Each row comes from the steps of one path. Every step used is in the known rows, and no mark comes twice. Write the path behind each row, first mark first.
(in the rows, 128 means zero)
Known rows
sagi-losor-sazuz: [114 149 167 125 162 134 173 117 163 167 119 130 137 135 171 148  87 100
 121 120 112 135 117]
losor-sazuz: [131 152 141 117 132 156 140 106 136 168 137 124 134 148 149 127  93 110
 134 119 114 146 130]
rimo-sagi: [183 152  98 111 145 136 109 150 132 137 115 148 145 175 113 130 135 125
 109 157 128 156 130]
sagi-tura-losor-rimo-sazuz: [147 127 109 173 136  73 139 134 143  54 170 132 111 135 108 130 111  98
 203  87 196  80  97]
rimo-sazuz: [130 118 120 158 146 128 125 131 102  87 133 137 108 149 139 121 127 138
 163 122 153 139 128]
losor-togel-rimo-sagi-tura: [166 143  43 153 145 114  70 157 140  99 138 115 180 165 104 104 121 102
 120 145 183 115 129]
sagi-tura-rimo-sazuz: [132 117 134 165 145 106 159 140 103  42 169 129 103 152  92 130 138 134
 148 160 177 135 151]
rimo-sagi-tura: [161 138  98 131 121 109 121 158 140  94 131 141 139 178  78 117 128 100
 103 150 187 130 137]
togel-losor-rimo-tura: [233 202  33 145  65 109  85 151 127 159 102 150 105 144 145 134  71 134
 102 137  69  90 114]
losor-togel-rimo: [125 125  69 147 156 132  80 132 125 128 134  99 167 120 147 113 122 133
 142 124 126 106 122]
togel-losor-tura-rimo: [197 187 133 116  94 174  81 131 110 105 131 147 107 124 123 169  95 180
  87 168 106 159 121]
rimo-togel: [107 107 153 135 144 135 105 131 141 110 109  99 136 113 143 120 150 158
 128 132 128 100 139]
rimo-togel-losor-sagi: [171 166 174 142  98 194  45 107 128 136  88 126 108 110 160 135 146 159
  99 146 127 120 117]
losor-sagi-tura-rimo: [145 170 179 130  96 147 134 112 128  91 177 135 106 127  94 151 145 100
 100 179 172 164 134]
sagi-tura: [115 118 138 154 106 114 142 140 130  81 142 123 127 138  97 118 126 103
 118 122 178 103 132]
sagi-tura-rimo-togel-losor-sazuz: [169 152 145 151 118 177 113 106 137 137 131  97 128 135 120 133 103 165
 100 162 113 103 160]
losor-sagi-tura: [119 164 178 138  80 145 119 116 131  88 153 141 106 139 107 127 135  70
 110 138 199 140 117]
tura-sagi-losor-rimo-togel: [ 90 126 185 113 154  92 142 150 182 102 114  93 143  82 148 129 128 152
 147 109 112  28 110]
sagi-losor-togel-rimo: [112 132  92 149 185 107 111 133 158 128 120 111 171 104 179 136 113 122
 138 131 122  97 107]
sagi-losor-tura: [104 160 171 117 123 126 143 144 154  80 124 140 123 111 150 163  97 120
 100 124 151 140  94]
togel-rimo-sagi: [186 160  49 105 146 141  67 136 131 114 125 127 160 184 141 129 150 122
 117 129 122 151 112]
rimo-sagi-losor-togel: [156 142 103 146 198 100 127 170 164 166  95 150 170 144 121 136 112 118
 106 182 131 128 131]
togel-losor-sazuz: [185 170 126 132 112 188 106  94 124 193 108 134 125 144 160 134  74 135
 115 118  92 133 127]
sagi-tura-losor-togel-rimo-sazuz: [149  94  74 181 187 119  89 131 127  49 149 109 156 117 129 106 120  99
 207  78 213  81 107]
rimo-sagi-tura-losor-togel: [198 121  93 147 188 121 106 149 172 125 125 144 174 133  70 118 111  94
 145 135 194 114 130]
togel-losor: [177 148 116 143 106 161  93 121 115 152  96 143 121 138 141 134 116 155
 112 130 105 113 126]

Write each row's path
[199 162  94 104 165 129 126 143 134 141 139 149 136 170  94 152 143 154
 101 202 107 181 154] | tura-rimo-sagi
[113 142 187  71 108 180 104 140 122  64 131 126 120 104 116 124  91 119
 125  86 152 121 108] | losor-tura-sagi
[110 145 187 117 159 132 135 146 167  74 130 110 122  86 135 177 130 177
  95 177 122 138 124] | sagi-losor-tura-rimo-togel
[157 131 109 146 117  74 142 130 167  95 166 123 134 114  97 140 106  94
 167  93 172  68 100] | sagi-tura-losor-rimo
[172 148 107 125 139  94 124 122 167 138 150 126 130 108 124 146 111 115
 176 104 123  91  95] | tura-losor-rimo
[252 209 102 102 107 185  64 143 117 117 117 166 124 163 103 172  98 177
  64 198 107 187 127] | togel-losor-tura-rimo-sagi
[143 133 119 110 176 119 149 172 173 131  78 143 156  84 144 110  66  90
 121 117 103  73 130] | rimo-tura-sagi-losor-togel
[216 141  74 106 153 133 124 125 175 134  96 153 126 116 137 139  91  99
 129  95 114 127 113] | rimo-tura-losor
[126 151 195 139 118 149 110 118 139  79 158 108 114 113  93 142 162 134
 104 190 170 131 144] | losor-sagi-tura-rimo-togel
[195 177 159 174  95 174  97 114  88  72 147 155  75 153 116 147 134 132
 127 173 174 156 132] | togel-losor-sagi-tura-rimo-sazuz
[116 165 129 148 128  54 160 143 164 129 139 127 129 127 146 157 107 123
 141 135 117  87 100] | sagi-losor-rimo
[151 105 138 138 145 126 145 120 163  91 138 127 139 110  98 134 122  88
 147  88 183  98 119] | sagi-tura-losor
[104 117 188  97 169 131 167 138 166 108 108 129 146  99 147 130 121 111
 134  94 122  79 124] | tura-sagi-losor
[180 153 175 102 146 176 100  88 155 133 128 147 121 103 136 156 131  85
 149 109 148 154  95] | tura-losor-sagi
[129 114  69 171 176 129  65 141  94  85 139 106 148 140 164 103 130 136
 180 116 150 113 119] | losor-togel-rimo-sazuz
[185 182  95 161  78 116  86 132 119 161 125 131 120 131 132 138  97 154
 133 138  91  87 113] | togel-losor-rimo
[190 161 143 131 141 192 101 107 132 179 116 103 134 126 151 146 108 194
 108 167  59 128 156] | tura-rimo-togel-losor-sazuz
[145 138 189  98  99 215  44 135 123  74  83 112 118  91 142 119 103 177
 111  88 129  74 113] | rimo-togel-losor-tura-sagi
[170 139 111  75 127 145 131 147 140 105  94 142 129 117 128 106  85  92
 117  96 107  95 130] | rimo-tura-sagi
[113 138 127 147 116  85  98 145 149 122 136  87 127 122 129 127 137 158
 140 139 120  76 120] | losor-rimo-togel
[220 169  69 111 152  97  98 140 170 151 139 146 145 159 101 152 120 118
 152 129 118 121  97] | tura-losor-rimo-sagi
